Known rows, with every step that occurs
U J F H K: [ 17 -14  12  20 -56  -7  23  21  27 -15  22 -31  -1  30  11  -4 -17 -32
  34 -18  11   1  -5 -42  -1  21  -2 -26  12 -31]
F Q: [  1  41 -10 -13 -31   0  15 -17  -3   8  12 -26   5  46 -28  17   1 -28
  28  10  17   5   1 -38   2 -15   8  -5 -13 -21]
H D Q B: [  5  -1 -11 -16 -27  17  19   3   8 -11  20  -2  31  15 -15  19  12  -6
   8  11  14 -20  19 -37  -4 -21  -3 -21   9  11]
Y A F H D Q: [-12  14   2 -16 -43  17  22   1  27  -1  -9 -10   7  35 -11   7 -10 -34
  27   5  10 -14  19 -37  23 -24   3 -19   3  -2]
J F: [ -6  10 -13 -12 -40 -27  14  14  12 -14   4 -21  13  25   5  11  -3 -17
  21  11  10  -6   2 -36  12  -1   7 -16  -1 -35]
A F H U Q: [-15  32  -5 -12 -57  -6  27  25  16 -17   3 -23  -1  67   2  -1 -36 -29
  23   7  23  22  -6 -27   0  -8   1  -6  17  -6]
U J F Q: [  4  30  -1   4 -37  -9   9   3  12   0  12 -22 -11  33  -3   9  -9  -9
  40   9  21   6  -7 -40  10  -9  12 -15 -11 -39]
E B: [ -5  24 -12 -22 -33  -3   9  -9  -3  -7   6 -27  13  36 -19  -3  12 -23
  13  -6  21 -17  20 -45  14  -4   3 -18  16 -16]
Q B: [ 12  15  -9 -20 -32   4   5   2  -1 -15  15 -23  39  28 -22   6   7 -14
  16  13  20  -8  10 -50  -3  -6   7 -11  18  -9]
A U Q D H: [ 26   1 -29 -14 -49   6  -2   2  18 -25  20 -34  13  63  -2  17 -22  -9
  19  24  12  -4   6  -4  25 -24  27 -12  -8 -17]
H D: [-13  13 -10 -19 -31   0  29   2   9  -4  25 -24  16  26  -5   4 -14 -12
  10 -14   6  -3  -3 -28  -5 -11   7  -4  15 -26]
M Z: [ -8  40 -27 -12 -29   1  18  -1  -2   4  25 -41  27  44  13  -6   2 -22
 -11  10  18 -21 -13 -28  10 -16  27 -16   7 -25]
M J F Q: [ 14  31 -24   4 -30  -8   3  -8   0 -10   3  -7  -9  31   0  14   1 -19
  35   3   4  -3   1 -31  12 -12   8 -13 -18 -30]
K H: [  1  28 -19 -12 -32   0  12  -7   4  -6  23 -27  21  42 -24   5   0 -25
  26  15  12   0  -3 -51   9  -4  25  -6  -2  -9]
Q D: [ 12  20 -18  -4 -38   7  18   1  11 -10  23 -36  27  43  -9  14   4 -11
  20  11  13 -17   3 -28  14   2  21 -24  23 -31]
J F H D Q: [-12 -12  -5  -2 -39   0  22  -2  35 -12   7  -8  -1  16  -7  29  -5 -14
  16  -3  -4 -23   8 -38   3 -10 -11 -35  -6  -4]
F H U J: [-16   6   8   3 -57   9  15  18  23 -24  26 -34   4  43 -12  -7 -42 -23
  26 -14  39  13   1 -43   3   4  10 -13  26 -24]
D H U J: [ -9 -13 -13  -6 -50   8   5  24  11 -27  32 -22   4  34   1  -8 -37 -22
  21   6  42  24   8 -30  18 -24  22  -3  11 -20]
K H D Q: [-10  10 -19  -9 -26  15  26  -6  14  -5  29  -7  10  28 -15  15   3 -12
  18  14   7 -14   7 -37   4 -24   8 -14  -8   6]
Q D H U J F: [  6 -25 -25  10 -55  -6   6  39  27 -41  31 -19   3  22  14   3 -30  -6
  33   5  18  -1   6 -14  30  -6  17 -22  20 -30]
D Q: [-12  10  -9 -14 -32   4  18  -5   7  -2   4 -11  16  40  -4  13   9 -19
   7  27  32  -8  12 -42  12 -20   8 -20 -11 -10]
U Q D H: [ 32  -5 -24 -16 -40   3   1   0  14 -14  22 -31   7  50  -1  16  -7  -4
  23  27  13  -5  -2 -18  10 -22  31 -24   0 -21]
J F H: [ -3   1   0  -6 -53 -21   9  -1  31 -14  -4 -32   3  27 -19  23 -12 -29
  26  -5  -1 -11   2 -52   4  12  -1 -31   3 -25]
J F Q D H: [ 36  -7 -30  -2 -40   1  -3  -4  19 -17  15 -25  -6  27 -22  36   6 -19
  38  20  -6 -15   7 -19  23 -21  20 -28 -13 -22]
H D Q: [-15   3 -12 -13 -28  12  28  -2  15  -3  18  -8  13  28   0  13  -1 -11
   6   6  15 -11  12 -29   4 -25   2 -17  -2  -9]
F Q D H K: [ 46 -12 -20   3 -39  16  14   1   4 -13  37 -30   3  37 -12  16   2 -41
  35   5   6  -5   7  -8  14 -15  10 -14  -2 -14]
Q D H K N: [ 25 -19 -31   0 -48  14  26  20   1 -10  37 -35  20  37   9 -16  -2 -18
  10   3   0  -6  18 -29   6 -12  13 -24  25 -12]
Y A: [ -4  24  -3 -32 -31  -6  11   1  14  -4   6 -28  15  43 -18  -6 -18 -35
  31  10  32 -10  18 -38  22 -16  18  11   7 -35]
U Q: [ -1  31  -8 -25 -34 -15  19   4   4   2  14 -27   7  62  11   0 -17  -6
  15  22  30   7 -11 -32 -10 -12  17  -5  -1 -31]
F J: [-11  13 -13  -4 -47 -13  15 -12   1  -9  13 -35   7  48 -21   0   3  -9
  24  10  51   1   1 -58 -19 -11  24  -5  22 -26]
H U: [-26  13 -17 -21 -44  -6  28  25   5 -25  21 -17  21  41 -12   3 -28 -31
  13   1  30  10  11 -20  11 -11  -2   3  21 -15]
A U Q D H K: [ 35 -14 -22  -1 -52  10  20  17  10 -30  36 -32  16  63  14   3 -23 -25
  20  10  11   2   5   7  20 -15  10  -3   2 -14]
U Q D H K: [ 45 -22 -17  -2 -43   5  17  13   8 -17  39 -30   9  47  15   3  -9 -20
  26  17  14  -1  -2  -4   4 -11  12 -16   3 -19]

Rows
[ -9  -3  -1  -8 -40  15  23 -14  26  -4  12 -17   5  30 -19  26  -3 -20
  10  -4   7 -17  10 -41  -1 -17  -5 -31  -4   1]
F H D Q
[ -4  -1 -22 -29 -47 -11  11  22  14 -27  24 -18  -4  53   1   4 -41 -21
  17  21  32  19   5 -10   0 -30  10   5  -6 -12]
D H U Q
[-18  19 -26 -17 -42  -1  25  20   7 -29  34 -19  16  41 -26   0 -25 -36
  23   6  22  10   8 -29  12  -8   8   9  11   1]
K H U
[-10   9  -6 -14 -55 -25  24  28  32 -27  12 -18  -9  49   1  14 -45 -19
  25   3  20   4  -2 -20  -9   1  -8 -11   5 -15]
J F H U Q
[ 13 -14 -35  -7 -48  -2   7  25  22 -39  25 -13  -5  28 -21  33 -25 -27
  35   8   6  -1  18   0  29 -21   2 -15   0  -7]
J F Q D H U
[ 33  15 -32  -4 -42  16  -2  -8   3  -5   5 -28   6  42 -20  22   9 -28
  37  25  -6   2   5 -22  31 -28  32 -25  -4 -14]
A F Q D H
[  6 -23 -32 -16 -50   9  10  21  14 -38  31 -23  16  33 -19  18 -25 -30
  21   7  17   1  18  -6  27 -19  13 -11  20  -9]
Q D H U
[ -7  -3  -3  -8 -46  -9  23   0  35 -15  12 -27   1  14 -15  22 -23 -19
  23 -28 -10 -14  -2 -35  -7   7  -6 -26   7 -22]
J F H D
[-15  33  -8 -32 -45  -2  13   6  14 -19  -1 -32  25  65 -20  -3 -36 -42
  23   7  27  -3  23 -20  42 -17  11  24   2 -27]
Y A U
[-19   1  -9   0 -48 -18  19  41  16 -30  23 -16   7  26  17  -8 -34  -9
  26   0  31  11   2 -27  18   2   5 -12  19 -37]
H U J F
[ -6  20 -22 -14 -32   6  29  -1  10  -5  39 -25  15  30 -19   5 -13 -17
  24  -9  -2  -4  -8 -36  -1 -10  16   0   4 -10]
K H D
[ 12  -1 -18   5 -48  23   6  16  14 -25  40 -25  -4  42 -13   5 -29 -15
  36   4  31  12   5 -17  22 -25  23 -14  13 -20]
F Q D H U J
[-10  39 -11 -22 -47  -5  21   9   5 -13  11 -32  17  78   6   1 -33 -10
  10  19  27  13  -4 -17  10 -16  11   8  -6 -24]
A U Q
[ 11  24 -19  12 -46   5  22  25  21 -23  28 -20  -2  38  -6  14 -19  -5
  41  -1  15  -7   3 -10  23  -1   7 -18  17 -29]
H U J F Q D
[-12  30 -12 -12 -52 -10  14  -1   2  -6 -11 -26  10  57 -15 -19   1 -27
  44  19  51   5   8 -54   8 -23  33  13  23 -27]
Y A F J
[-18  22   6  -1 -61  12  16  30  25 -21   6 -27   5  48  -6 -23 -42 -39
  41  -7  40  18   8 -43  29  -4  17   0  33 -22]
Y A F H U J
[ -9   7   5   9 -64  -8   4   9  33 -24   1 -37   6  44  -7   8 -30 -19
  24  -9  12  -1  -3 -45  20  17   9 -24   4 -30]
A U J F H
[ 12   8 -37  -4 -52  18  10  19   6 -29  15 -19   6  46 -20  19 -16 -38
  35  14   7  12  14  -4  33 -29  12  -6  13   0]
A F Q D H U
[ 34   3 -26  -7 -37  15  -5 -15   9 -10  20 -32   3  40 -31  33   4 -24
  34  18   4  -9   9 -24  19 -25  26 -24 -11 -16]
F Q D H
[  1   3  12  11 -56 -14   7   6  31 -12   5 -35  -3  26  -6  10 -19 -14
  32  -7  13  -4  -5 -60   6  17  14 -34   6 -36]
U J F H
[ 13  37 -17 -21 -45   4  17  12  23 -15  17 -36  19  78  -2   0 -33  -9
  28  14  23 -19  10   0  30 -13  18   5  11 -29]
Y A U Q D
[  9  14 -11   0 -37   4   8  27  12 -29  24  -6   8  19 -19   8 -12 -13
  39   6  22   2   7 -30   4  -9  -6 -10  10  -6]
H U J F Q B
[ -3  -2   4   7 -48  -5  21  10  35 -12  21 -27  -5  17  -2  10 -28  -6
  28 -27   1  -7 -11 -43  -6   8   8 -27  15 -30]
U J F H D
[ 14  -6 -22 -26 -39   1   2  23   8 -36  29 -10  17  38 -10   8 -24 -14
  18  24  27   7  13 -20  -4 -26   3  -4   8   8]
D H U Q B
[  1 -10 -14  10 -42   9  14  -9  28 -15   4   1  -5  19   5  22  -5 -13
  18  -9  -2 -25  11 -36   8 -10  -2 -39  -9  -5]
M J F H D Q
